In the rows, 100 means zero.
Known rows, with every step that occurs
x > p: | 110 |  94 | 106 | 105 | 107 | 114 | 107 |  86 | 114 | 106 | 114 |  98 |  86 |  93 |  85 |  72 | 118 | 116 | 108 | 113 | 145 | 100 |  75 |  91 |
x > p > e > t > j: |  99 | 134 | 109 | 127 |  74 |  94 |  77 |  64 |  88 | 109 | 118 | 115 |  47 |  92 | 109 |  84 |  94 |  74 | 109 | 127 | 132 | 124 |  68 |  92 |
h > k: |  99 |  68 |  87 | 115 |  98 |  86 |  96 |  97 |  82 | 115 |  87 |  91 | 111 | 105 | 117 |  81 |  81 | 117 | 109 |  83 |  89 |  91 |  91 |  96 |
k > t > e: | 119 |  86 | 105 |  93 |  60 |  76 | 118 | 103 |  84 | 114 |  94 | 145 |  82 | 118 | 116 |  72 |  80 |  77 | 108 | 130 | 101 |  96 |  97 | 110 |
j > e > t: | 115 | 122 | 126 | 100 |  99 | 111 |  86 |  93 |  70 | 113 |  85 | 132 |  63 | 120 | 130 | 114 | 126 |  54 | 104 |  87 | 116 | 112 |  93 |  99 |
s > t > e: | 115 |  68 |  86 | 114 |  62 |  91 | 116 | 123 |  90 | 115 |  96 | 131 | 101 |  90 | 109 |  97 |  90 |  90 | 127 | 119 |  93 |  89 | 102 | 136 |
x > e > j > t > k: |  78 |  91 | 120 | 124 |  89 | 122 |  82 |  91 |  98 | 160 | 105 | 143 | 101 | 115 |  82 |  86 |  97 | 104 |  98 | 130 | 116 |  60 | 101 | 117 |
t > s > l: |  98 |  79 |  78 | 154 |  72 |  85 |  91 |  84 |  97 |  88 | 111 |  85 |  97 |  76 |  96 |  96 |  75 | 111 | 110 | 120 |  94 |  89 | 112 |  99 |
s > l: | 109 |  83 |  85 | 140 |  85 |  90 |  94 | 102 |  92 |  79 | 109 |  90 |  98 |  80 | 100 | 120 |  81 |  84 | 101 | 107 | 107 | 103 | 104 | 103 |
j > e > t > k: |  97 |  93 | 125 | 121 | 110 | 114 | 100 | 114 | 101 | 151 |  94 | 149 |  89 | 120 | 105 |  89 | 135 |  73 | 106 |  98 |  99 |  72 | 106 |  87 |
k > t > j > s: |  69 | 124 | 100 | 129 |  88 |  87 |  75 |  55 | 116 |  99 | 114 |  93 |  81 | 126 |  96 |  66 |  44 | 115 | 117 | 102 |  88 |  94 |  75 |  99 |
k > t > s: |  79 |  99 | 102 | 115 |  61 |  78 |  98 |  62 | 100 | 126 |  93 | 108 |  73 | 109 |  89 |  56 |  77 | 144 | 109 | 133 |  91 |  93 | 104 |  81 |
s > t > p > e > j > l: | 100 | 138 |  81 | 130 |  57 |  99 |  83 |  65 |  79 | 112 |  97 | 118 |  74 | 109 | 112 | 100 |  60 |  81 | 113 | 128 | 133 |  96 |  95 | 132 |
x > p > e > t > s: | 102 | 106 | 109 | 128 |  67 | 105 |  73 |  61 |  93 | 127 | 112 | 110 |  60 |  97 | 113 |  62 | 113 | 124 | 121 | 131 | 120 |  99 |  90 |  89 |
h > k > t > p > e > j > s > l: | 108 | 101 |  87 | 159 |  69 |  89 |  63 |  66 |  79 |  94 | 123 |  83 |  92 | 104 | 110 |  87 |  27 | 104 | 113 | 111 | 127 |  99 |  96 | 115 |
h > k > t > p: | 102 | 105 |  93 | 112 |  91 |  62 | 120 |  86 |  72 | 137 |  82 | 108 |  78 | 104 |  87 |  49 |  73 | 107 |  98 | 124 | 129 |  92 | 103 |  72 |
x > e: | 112 | 108 | 115 |  87 | 108 | 118 |  89 |  79 | 113 |  92 |  82 | 130 |  96 |  99 | 127 | 103 |  93 |  69 |  97 | 118 | 112 | 101 |  85 | 108 |
t > j > e: |  96 | 133 | 113 |  86 | 103 |  89 | 103 |  87 |  96 | 107 |  91 | 115 |  90 | 126 | 122 |  89 |  93 |  54 | 103 |  88 |  98 |  92 |  96 | 123 |
s > t > j: |  74 | 109 |  81 | 134 |  71 |  83 | 100 |  85 |  99 | 108 | 101 | 100 |  79 |  76 |  77 | 103 |  69 | 105 | 115 | 120 |  93 | 110 |  89 | 110 |
p > e > j: | 121 | 138 | 110 | 100 |  68 | 117 |  65 |  73 |  75 | 104 | 126 | 104 |  93 | 108 | 111 | 106 |  59 |  96 |  96 | 122 | 142 | 124 | 103 | 136 |
s > t: |  92 |  80 |  87 | 122 |  76 | 103 |  99 | 108 |  96 | 121 |  89 | 101 |  90 |  83 |  84 | 122 |  93 | 123 | 121 | 105 |  99 | 105 | 101 | 118 |
e > t > j > s > l: |  91 | 101 |  84 | 168 |  84 |  92 |  70 |  74 |  98 |  74 | 123 |  84 |  84 |  90 | 104 | 104 |  55 |  87 | 115 | 102 | 100 | 101 |  87 | 102 |
t > k: |  86 |  78 | 107 | 122 | 111 | 108 | 112 | 119 | 123 | 142 | 104 | 127 | 115 | 106 |  83 |  79 | 116 | 105 | 105 | 107 |  86 |  63 | 112 |  88 |
t > p > e > j > s > l: | 111 | 111 |  85 | 155 |  81 | 100 |  65 |  74 |  89 |  82 | 132 |  79 | 101 |  95 | 106 |  99 |  39 |  95 | 112 | 110 | 126 |  97 | 102 | 123 |
h > k > t > e > p: | 127 | 101 |  76 |  90 |  88 |  93 | 120 |  93 |  85 | 131 |  72 | 134 |  69 | 103 | 109 |  42 |  80 |  95 | 101 | 129 | 120 | 115 |  86 | 110 |
e > p: | 115 | 121 |  78 |  90 | 117 | 115 | 109 |  92 | 103 | 116 |  81 | 106 |  79 |  88 |  93 |  68 | 100 | 105 |  93 | 112 | 122 | 121 |  92 | 104 |

Rows
| 100 | 108 | 107 | 127 |  65 | 100 |  72 |  66 |  90 | 124 | 108 | 111 |  66 |  99 | 118 |  72 | 106 | 119 | 119 | 125 | 104 |  99 | 100 |  92 |
p > e > t > s
| 102 |  91 | 124 | 129 |  94 | 117 |  85 | 108 | 104 | 153 | 110 | 144 |  81 | 111 | 108 |  84 | 130 |  85 | 110 | 116 | 109 |  81 | 101 |  86 |
p > e > t > k
| 119 | 119 | 101 | 101 |  56 |  97 |  96 |  83 |  64 | 102 | 109 | 133 |  91 | 108 |  97 |  93 |  41 |  92 |  97 | 136 | 128 | 115 | 107 | 129 |
k > t > e > j
|  95 | 135 | 122 |  84 |  88 |  81 | 104 |  77 |  91 | 116 |  83 | 125 |  74 | 137 | 118 |  82 |  82 |  55 | 100 |  99 | 105 | 100 |  91 | 114 |
k > t > j > e
|  81 | 130 | 104 | 138 |  90 | 103 |  57 |  56 | 110 |  97 | 124 |  93 |  75 | 119 | 116 |  77 |  65 |  99 | 123 |  96 |  97 |  99 |  72 | 107 |
p > e > t > j > s
| 115 | 123 | 118 |  99 |  74 |  92 |  75 |  84 |  78 | 146 | 116 | 108 |  73 | 116 | 123 |  66 | 104 |  85 | 105 | 128 | 150 |  90 |  92 | 125 |
j > t > p > e
|  67 |  92 | 100 | 122 |  65 |  93 |  78 |  65 |  90 | 138 | 102 |  99 |  84 | 106 |  90 |  66 |  96 | 145 | 113 | 128 |  94 |  69 | 101 | 110 |
j > t > s
|  99 | 140 | 108 | 120 |  82 | 108 |  56 |  54 |  95 | 109 | 128 |  93 |  91 | 130 | 108 |  70 |  36 | 120 | 114 | 110 | 129 | 100 |  90 | 125 |
k > t > p > e > j > s
|  73 |  89 | 115 | 128 |  87 | 117 |  85 |  98 |  93 | 163 | 110 | 132 | 102 | 116 |  73 |  85 |  98 | 115 |  98 | 125 | 112 |  59 | 107 | 116 |
e > j > t > k
|  91 | 102 |  91 | 135 |  67 | 118 |  63 |  79 |  98 | 118 | 113 |  91 |  94 | 102 |  96 | 112 |  54 | 136 | 132 | 103 | 110 | 103 |  92 | 143 |
p > e > j > s > t
| 119 | 108 |  97 | 107 |  55 |  92 |  95 |  81 |  58 | 106 | 105 | 130 |  94 | 110 | 102 |  86 |  35 |  97 | 101 | 131 | 123 | 113 | 103 | 128 |
h > k > t > e > j
|  96 | 121 | 124 | 106 |  58 | 120 |  52 |  61 |  61 | 141 | 123 | 110 |  69 | 120 |  98 |  93 |  84 | 112 |  99 | 133 | 162 |  97 |  79 | 146 |
x > p > e > j > t
|  98 | 105 |  89 | 165 |  77 |  95 |  59 |  70 |  98 |  80 | 128 |  85 |  80 |  94 | 115 | 102 |  57 |  82 | 117 | 105 | 108 | 103 |  84 | 110 |
p > e > t > j > s > l
| 106 |  85 |  82 | 158 |  67 |  90 |  71 |  75 |  81 |  84 | 118 |  93 | 101 | 104 | 110 |  95 |  24 | 101 | 114 | 107 | 108 |  96 |  96 | 121 |
h > k > t > e > j > s > l
| 111 | 147 |  93 |  79 | 108 | 102 | 111 |  76 |  97 | 128 |  70 | 124 |  59 | 115 | 106 |  54 |  89 |  74 |  91 | 111 | 126 | 121 |  86 | 114 |
k > t > j > e > p
| 117 | 126 | 104 | 114 | 111 |  96 | 104 |  86 |  78 | 114 |  86 | 127 |  69 |  83 | 105 |  81 | 105 |  67 |  97 | 128 | 142 |  99 |  99 |  75 |
x > e > t > p
| 123 | 118 | 125 | 111 |  76 | 112 |  63 |  85 |  73 | 118 | 108 | 125 |  51 | 107 | 135 | 108 | 121 |  70 | 107 | 111 | 132 | 125 |  84 |  97 |
p > e > t
| 128 | 110 | 123 |  94 |  82 | 114 |  78 |  79 | 107 | 122 | 128 | 104 |  74 | 113 | 125 |  69 | 116 |  95 | 114 | 119 | 155 | 108 |  72 | 116 |
x > p > e
| 111 | 123 |  97 | 120 | 106 |  88 | 110 |  95 |  73 | 119 |  96 | 113 |  71 |  83 |  92 |  81 | 108 |  82 |  99 | 119 | 135 |  99 | 108 |  73 |
e > t > p
|  89 | 102 |  98 | 130 |  76 |  97 |  84 |  71 |  90 | 115 | 101 | 108 |  72 |  91 | 100 |  77 | 104 | 126 | 114 | 120 |  93 |  96 | 104 |  81 |
e > t > s
|  93 | 101 |  95 | 138 |  70 | 123 |  65 |  74 | 103 | 120 | 117 |  91 |  89 |  99 |  90 | 102 |  60 | 141 | 136 | 108 | 126 | 103 |  85 | 141 |
x > p > e > j > s > t
| 128 | 111 |  81 |  85 |  89 |  98 | 121 |  95 |  91 | 126 |  76 | 137 |  66 | 101 | 104 |  48 |  87 |  89 |  98 | 133 | 124 | 118 |  90 | 111 |
k > t > e > p
|  80 |  83 |  87 | 136 |  83 | 111 |  80 |  93 | 111 | 116 |  99 |  90 |  98 |  99 |  89 | 109 |  75 | 138 | 135 |  92 |  90 |  91 |  92 | 125 |
j > s > t
|  89 |  86 |  84 | 157 |  55 |  91 |  73 |  70 |  76 | 104 | 116 |  89 |  89 |  82 |  89 | 100 |  63 | 120 | 107 | 131 | 112 |  86 | 109 | 118 |
e > j > t > s > l
| 125 | 100 |  68 | 100 |  90 | 109 | 119 | 108 |  95 | 126 |  78 | 128 |  78 |  81 |  99 |  65 |  94 |  98 | 111 | 126 | 117 | 113 |  94 | 130 |
s > t > e > p
|  70 |  75 | 117 | 126 |  96 | 110 |  93 | 108 | 106 | 167 | 104 | 131 | 101 | 118 |  80 |  79 | 121 | 112 | 102 | 118 | 100 |  50 | 101 | 105 |
j > t > k
|  68 | 120 |  79 | 135 |  62 |  66 | 102 |  56 |  91 | 108 |  77 | 121 |  58 | 119 | 109 |  77 |  57 |  79 | 110 | 121 |  93 |  90 |  74 |  92 |
h > k > t > j > l
